Each row was made from one small tree. The marks that hang from a mark follow it in brackets, in the order of their numbers. Every link used is in the known rows. Write each row's tree.
Known rows
Z_108(Z_519(Z_897 Z_964)): [  2.8  -2.2   6.3   0.2  -2.8  -2.8  -3.5   0.1  10.4  15.7  -3.3   9.1
 -24.7  -1.4  -0.7   5.1 -10.5   4.0 -20.1  -3.3  -4.8  17.6  14.7 -10.9]
Z_519(Z_897 Z_964(Z_152)): [  2.3   3.6   4.0 -11.6  -8.8  -6.9  -6.0  -3.9   5.5  11.8  -3.9  -3.6
 -35.2  -0.1  -6.2  -3.1  -9.8  -3.4 -34.7  -2.7  -6.1  26.0  30.6  -2.2]
Z_108(Z_977(Z_614)): [  2.4   1.7  -0.8   1.7   4.4   0.8  -0.4   0.1  -1.5   9.1   9.6 -14.8
  11.3  22.5   2.9  -4.9   0.9  -8.4   7.4  -1.5   5.6  -9.4  -2.3   4.0]
Z_977(Z_614): [  4.1  -4.6  -5.6   9.9   7.8  -4.0  -2.5  -5.4  -2.0   3.4   4.4  -3.9
  14.7   6.3  -0.8  -2.1  -2.6  -3.8   4.1  -1.6  -2.2 -10.5  18.2   8.9]
Z_964(Z_152 Z_519(Z_614 Z_897)): [  1.1  14.3  -4.3  -1.9 -27.6  -5.6  -3.3   0.9   7.9  -1.6   9.0 -10.4
 -12.7  13.8  -5.4 -11.0 -14.9   1.9 -35.5   3.4  -1.1  14.7 -13.3   0.1]
Z_614(Z_704): [ -0.6   4.3   7.0 -11.6  -9.3  -5.9  -0.4  -5.0   4.6   4.0 -12.9   0.7
  -3.5   8.0   0.6  -0.7   3.4   7.3   5.1  -0.4   6.9  13.5 -11.5  20.3]
Z_977(Z_614(Z_704(Z_108(Z_519)))): [  2.3   2.4   3.0  -2.7 -11.8 -19.5  -2.5  -4.0  -0.2   4.9  -2.6   2.2
   8.5  14.3  11.5   1.7   1.2   8.1  10.8  -0.7  11.7 -19.6  -5.0  36.8]
Z_108(Z_519(Z_614(Z_704) Z_964) Z_977): [  0.7  14.4  15.7   3.1 -20.5  -5.5  -1.4   5.3  12.2  22.3   2.4  -3.1
 -15.3  29.7   9.1 -12.6 -11.9  -1.4  -5.7   3.3   9.6  23.6   7.4  24.1]
Z_614(Z_704(Z_108(Z_519))): [ -2.3   7.8   9.7 -12.4 -22.0 -17.4   0.3   0.6   2.5   1.5  -7.4   6.9
  -6.3   8.6  13.1   3.7   4.4  13.2   6.3   1.3  14.5 -10.8 -24.5  30.1]
Z_614(Z_704(Z_108(Z_519(Z_964) Z_977))): [ -1.6  12.6  16.6 -16.7 -25.0 -15.3  -0.4   3.8   3.3  13.2  -4.5   1.5
 -22.4  22.3  14.1  -0.9   3.3   5.2   0.7   1.2  16.7   3.3 -15.5  26.4]
Z_977(Z_108 Z_614(Z_704)): [  4.1  -2.1   3.6  -9.4   9.9 -19.2  -1.6 -17.2  -9.2   5.7   0.6  -9.4
  12.1  25.5  10.9  -4.1   1.2   0.4   5.6  -6.6   4.6   8.5  14.7  15.6]
Z_519(Z_614 Z_897): [  2.7   0.2  -1.5  19.0  -7.7   8.3  -0.2   2.0  14.6   8.4  -2.2 -10.3
   0.2  11.2  -8.8  -4.9 -11.0   3.9 -18.9   4.8  -3.3  14.3  37.4   1.5]
Z_614(Z_704(Z_108(Z_519(Z_897 Z_964)))): [  0.4   4.7  13.2 -11.8 -22.0 -15.1  -2.3  -1.3   8.7  13.2 -12.1   7.3
 -25.9  10.1   6.4   5.2  -0.9  13.4 -11.7   0.1   8.6  11.3   4.1  21.3]
Z_977(Z_614(Z_704)): [ 3.4 -0.7  0.4 -0.9  0.0 -8.6 -3.0 -9.0  1.1  6.9 -5.9 -2.7 12.7 13.4
 -0.9 -3.0 -0.1  2.6  8.2 -2.6  4.0  1.0  8.3 27.8]
Z_897(Z_519(Z_614(Z_704) Z_964(Z_152))): [ -2.5   9.4   6.9  -2.0 -26.8  -5.8  -8.3  -3.0  13.1  19.7  -7.8   1.3
 -25.1  16.9   0.6 -24.2 -23.8  -3.3 -18.2   5.3  -3.3  35.1  13.6  39.6]
Z_704(Z_108(Z_519(Z_897) Z_977)): [ -1.3   6.7   7.1 -10.8 -16.4  -4.5   2.3   9.3   6.9   6.9   5.7  -5.9
 -12.2  17.0  12.1   6.3   3.5   6.0  -5.1   1.2  13.8 -18.5 -26.4  -2.8]
Z_614(Z_704(Z_108(Z_519(Z_897) Z_977))): [ -1.9   9.7  13.5 -20.5 -23.6 -10.0   1.7   2.9  10.4  10.2  -6.6  -4.7
 -13.2  23.1  11.2   4.4   6.7  12.7   0.3   0.3  20.0  -2.9 -35.3  18.6]
Z_977(Z_108(Z_519) Z_614(Z_704)): [  3.9   0.1   5.8 -11.4   8.1 -26.0  -1.9 -15.1  -6.3   6.2   4.1  -1.4
  11.6  22.3  18.3  -1.6  -1.8   4.1   7.8  -7.6   6.9   1.1  -3.8  16.2]
Z_977(Z_108(Z_519)): [  0.7   1.1   5.5 -10.8   9.0 -17.6   1.2  -6.3  -7.9  -1.5  10.7   1.6
  -1.3   9.6  19.2   1.5  -2.2   1.4  -0.7  -5.2   2.5  -0.7 -11.6 -11.6]
Z_519(Z_614(Z_704) Z_964(Z_152)): [  1.6  15.7   9.3  -0.1 -26.0 -14.8  -5.9  -2.8   6.3  12.3  -5.4  -5.8
 -23.2  15.3   0.8 -19.1 -16.0  -3.4 -22.2   4.9   1.3  34.1  45.1  41.1]
Z_108(Z_519(Z_614(Z_704))): [  0.5   9.6   6.5   8.0 -16.7  -9.4  -0.4   2.2  12.5   6.6  -2.4   3.5
   3.9  12.0   7.8  -6.5  -9.8   8.6   2.7   3.9   7.2   8.0  -2.2  28.5]

Write each row's tree
[  0.7  11.8  11.3  -0.9 -18.5   1.0   1.1   5.5  21.7  17.7  -0.8 -10.4
  -5.3  30.1   5.3  -5.0  -7.6   8.0  -6.1   2.3  13.1  15.2 -15.7  15.2]	Z_108(Z_519(Z_614(Z_704) Z_897) Z_977)
[  7.3  -7.8   3.0  -0.3  15.9 -17.6  -4.6 -13.4  -4.0  15.3  10.4  -2.3
  -7.2  16.7   9.7   1.0 -10.9  -2.8 -15.9  -8.6  -6.1  10.7  39.4 -12.6]	Z_977(Z_108(Z_519(Z_897 Z_964)) Z_614)
[ -3.1  11.2  11.5 -18.6 -22.3  -7.8   2.4   1.9   1.6   5.0  -5.5  -9.4
  -7.9  24.4   9.7  -1.5  10.2   6.3   6.9   2.4  18.6  -4.4 -22.9  26.6]	Z_614(Z_704(Z_108(Z_977)))
[ -2.5   9.9   7.3  -8.9 -16.8  -9.8   2.7  10.6  -0.7   1.6  10.7  -3.8
  -6.4  15.8  17.7   1.6   4.6   2.0   5.7   2.5  15.5 -25.7 -32.3   7.0]	Z_704(Z_108(Z_519 Z_977))
[  2.5   3.6   1.5  -0.4   2.3  -5.4  -0.9   3.1   3.1   9.5  14.0  -5.6
   9.9  19.8  10.7  -1.9  -2.6  -4.7  10.4  -3.2   8.6 -17.8 -25.0   4.8]	Z_108(Z_519 Z_977(Z_614))
[  2.7   5.2   5.8  20.2 -10.1  -5.5  -3.2   4.3   7.4  12.6   6.8   6.7
  -9.8   6.3   5.4  -8.9 -18.1  -2.3 -13.1   4.2  -4.3  12.7  37.5  10.6]	Z_108(Z_519(Z_614 Z_964))
[  3.0   3.5   8.1   7.2   1.7 -15.6  -1.3  -4.6  -4.3   9.2  13.7  -0.2
  -9.3  17.2  16.4 -10.1 -15.3  -3.6 -14.1  -0.5  -3.5  18.4  41.4  -2.8]	Z_977(Z_108(Z_519(Z_614 Z_964)))
[  3.3  -0.9   2.7  -4.0 -11.7 -16.2  -2.8  -4.6   7.1   9.1  -6.5  -0.5
   3.3  14.9   6.0   4.7   0.9  11.9   0.2  -1.8   9.6 -13.0   0.9  27.7]	Z_977(Z_614(Z_704(Z_108(Z_519(Z_897)))))
[  0.4  17.8   1.2 -10.6 -35.3  -9.6  -3.6  -2.5  12.0   1.7  -0.1  -9.3
 -14.4  20.3  -4.7 -11.7 -11.7   6.9 -31.9   3.4   4.6  24.8 -23.0  16.3]	Z_964(Z_152 Z_519(Z_614(Z_704) Z_897))
[  2.9  11.4   9.1  -2.0 -25.9  -8.7  -6.4  -4.5  15.2  18.4 -11.2  -9.5
 -29.5  17.3  -6.3 -14.0 -16.9   1.9 -34.6   3.4  -1.2  42.5  51.9  30.2]	Z_519(Z_614(Z_704) Z_897 Z_964(Z_152))
[  3.5   7.0  11.5  -6.6  -6.5 -11.5  -3.7  -2.0   5.9  22.3   1.8  -0.9
  -9.0  26.0   9.2  -5.8  -5.8  -3.1   3.2  -3.8   8.7   9.6  -3.4  20.9]	Z_108(Z_519(Z_964) Z_977(Z_614(Z_704)))
[  0.2   5.1   6.6  -9.7  -3.9   3.0   1.4   5.8  12.7  11.3   4.0  -5.0
  -9.6  15.4   5.3   4.2  -1.4   3.7  -5.9  -2.6   8.9  -0.4 -33.9 -13.9]	Z_108(Z_519(Z_897) Z_977)
[ -0.4   9.3   5.8  10.0 -26.4  -8.4   0.6   1.9   5.4   3.1  -5.4  -7.2
   2.8  19.2   5.2  -9.4  -2.9   7.8  -0.2   8.3  10.1   2.1  25.7  40.1]	Z_519(Z_614(Z_704(Z_108)))
[ -1.1  21.2   1.6  -9.4 -35.1 -15.2  -3.1  -1.2   3.1  -3.8   4.7  -5.7
  -8.4  19.1   2.1 -16.2 -11.0   3.0 -19.5   4.6   6.9  16.3 -26.9  27.5]	Z_964(Z_152 Z_519(Z_614(Z_704)))
[  3.5   7.6   2.5   8.5 -16.8  -3.5  -6.2  -0.5  11.6  14.2  -0.3 -10.6
 -27.4   9.5  -7.0 -14.0 -20.0  -4.2 -38.2   3.7  -7.5  31.7  63.1  11.0]	Z_519(Z_614 Z_897 Z_964(Z_152))
[ -2.7   2.1   2.8 -11.7 -12.3  -4.4  -8.1  -2.2   5.1  13.6  -1.0   7.1
 -30.4   2.0   0.8 -14.4 -17.3  -8.5 -18.4   0.5  -7.9  19.3  -8.0  10.9]	Z_897(Z_519(Z_964(Z_152)))
[  1.3   9.1   1.6   4.2 -25.9   2.2  -0.7  -2.2  13.6   7.0  -2.7  -4.1
  -4.7  22.2  -8.6  -4.8  -9.0  10.9 -20.9   3.7   2.6  25.7 -11.3   4.5]	Z_964(Z_519(Z_614(Z_704) Z_897))
[ -2.0   5.4   1.6   6.7 -19.0  -1.7  -8.1   1.0  10.3  15.9   3.0   1.4
 -23.4  10.3   0.4 -23.7 -26.2  -9.8 -21.7   5.5  -8.6  25.3  21.2  22.8]	Z_897(Z_519(Z_614 Z_964(Z_152)))
[ -1.0  -2.1   1.6  18.8 -11.0   7.6  -5.7   1.4  11.8  20.4   0.0   4.9
 -14.6  12.2  -2.5 -18.2 -24.1  -6.8 -13.0   6.3 -10.4  26.0  29.6  13.0]	Z_897(Z_519(Z_614 Z_964))
[ -0.4   7.4   2.1  14.1 -20.5 -12.1   0.6   8.6   3.9  -1.1   9.1   1.2
   2.1   8.8  14.1  -3.9  -6.4   5.7  -2.2   7.6   6.9 -22.2  11.5  21.2]	Z_704(Z_108(Z_519(Z_614)))
[ -5.0   8.1   7.1   0.1 -28.3   3.3  -0.9   4.9  14.0  15.8  -3.0  -7.1
  -4.1  32.9   7.4 -17.5  -9.9   2.7   3.6   8.5  11.5   6.3 -20.4  35.2]	Z_897(Z_519(Z_614(Z_704(Z_108(Z_977)))))
[ -0.1  10.6  -3.2 -20.8 -20.0  -7.8  -3.2  -2.1   2.9  -4.1   5.7  -4.1
 -19.5   5.1  -4.3  -1.9  -5.7   2.9 -31.4  -2.3  -0.3   9.5 -41.4 -11.5]	Z_964(Z_152 Z_519(Z_897))
[ -2.3  22.6   2.3 -10.7 -44.6 -20.5  -2.5   1.0   0.0  -6.6   6.5  -6.8
 -11.0  20.8   6.4 -14.8  -7.6   4.6 -20.1   6.9  10.9   3.0 -24.5  34.3]	Z_964(Z_152 Z_519(Z_614(Z_704(Z_108))))
[  2.1  11.6   3.1  10.6 -17.7  -9.8  -5.6   1.4   2.0   9.0   5.6  -6.7
 -20.7   8.1   0.4 -19.2 -18.5  -9.9 -26.0   5.4  -5.6  21.8  55.3  22.3]	Z_519(Z_614 Z_964(Z_152))
[  1.1   7.6   9.6  -2.9  -4.9 -18.9   0.8  -6.5   0.3   4.0   5.8  -3.1
   3.9  22.6  18.6  -7.4  -7.9   5.5  -0.4  -0.7   6.5  13.0   5.5  14.2]	Z_977(Z_108(Z_519(Z_614(Z_704))))
[ -3.1   2.0   3.2   6.8 -17.8   5.2  -3.3  -1.0  16.8  14.5  -8.7   2.0
   0.0  18.2   0.0 -16.1 -15.7   4.2   1.1   6.2   0.8  19.2  -9.3  30.3]	Z_897(Z_519(Z_614(Z_704)))
[  1.7   3.8   4.7   5.6   2.9 -15.3   1.2  -3.4  -3.6   0.7  15.1  -4.2
   5.5  17.6  17.9  -6.9  -9.7   0.1  -4.4  -0.2   1.7   4.3  14.3  -0.7]	Z_977(Z_108(Z_519(Z_614)))
[  3.5   2.0   6.1  -0.3 -12.8 -21.2  -4.5  -5.9  -0.5  12.4  -3.2   5.6
  -5.3  13.5   9.5  -1.2  -3.1   4.1   1.5  -1.2   6.6  -5.1  21.5  35.2]	Z_977(Z_614(Z_704(Z_108(Z_519(Z_964)))))
[  2.0   3.8  10.5  -8.3  -5.4   1.2  -1.5   4.5  12.0  21.3   3.3  -1.2
 -26.6  15.5   3.4   2.4  -6.7  -1.0 -15.2  -3.1   3.1  16.7  -4.6 -14.9]	Z_108(Z_519(Z_897 Z_964) Z_977)
[  2.0   4.3   4.5   8.3 -16.1   3.6  -0.5  -2.3  18.9  12.0 -12.4  -8.9
  -1.8  18.3  -7.5  -5.7  -8.2  10.2 -13.5   4.0   3.5  25.4  28.0  20.2]	Z_519(Z_614(Z_704) Z_897)
[  2.7   4.9  10.2  11.2 -26.7  -3.6  -2.8  -1.0  13.2  19.5 -12.3  -6.2
 -23.1  20.9  -4.3  -6.7 -10.1   7.5 -25.5   6.6   1.9  29.8  65.3  27.6]	Z_519(Z_614(Z_704(Z_108)) Z_897 Z_964)
[  0.1   9.9   2.3   2.8 -34.9  -2.7   0.3   1.1  10.7   3.7  -2.2  -5.0
  -7.4  24.3  -4.1  -3.6  -6.1  13.1 -21.5   6.1   7.1  13.9  -7.5  12.8]	Z_964(Z_519(Z_614(Z_704(Z_108)) Z_897))
[  2.0   2.7   2.4  -3.3  -9.3  -8.1  -0.1   4.9   4.9   9.2   8.9  -8.8
   0.5  21.7  10.6   4.2   1.1   3.0  -2.8  -0.5  11.7 -26.9 -12.2   4.8]	Z_704(Z_108(Z_519(Z_897) Z_977(Z_614)))
[ -1.0  13.8   2.3   4.5 -34.6  -8.5   0.6   2.3   2.6  -1.1   3.1  -2.3
  -0.6  23.3   3.1  -8.4  -5.0   8.8  -9.9   7.7   8.9   5.7 -13.6  23.3]	Z_964(Z_519(Z_614(Z_704(Z_108))))
[  0.7   5.8   2.7  -1.1  -9.2 -12.3   0.2   6.4  -2.4   4.8  13.6  -6.4
   6.2  21.1  16.3  -0.2   2.4  -1.6   8.6   0.6  13.6 -34.0 -17.7  13.2]	Z_704(Z_108(Z_519 Z_977(Z_614)))
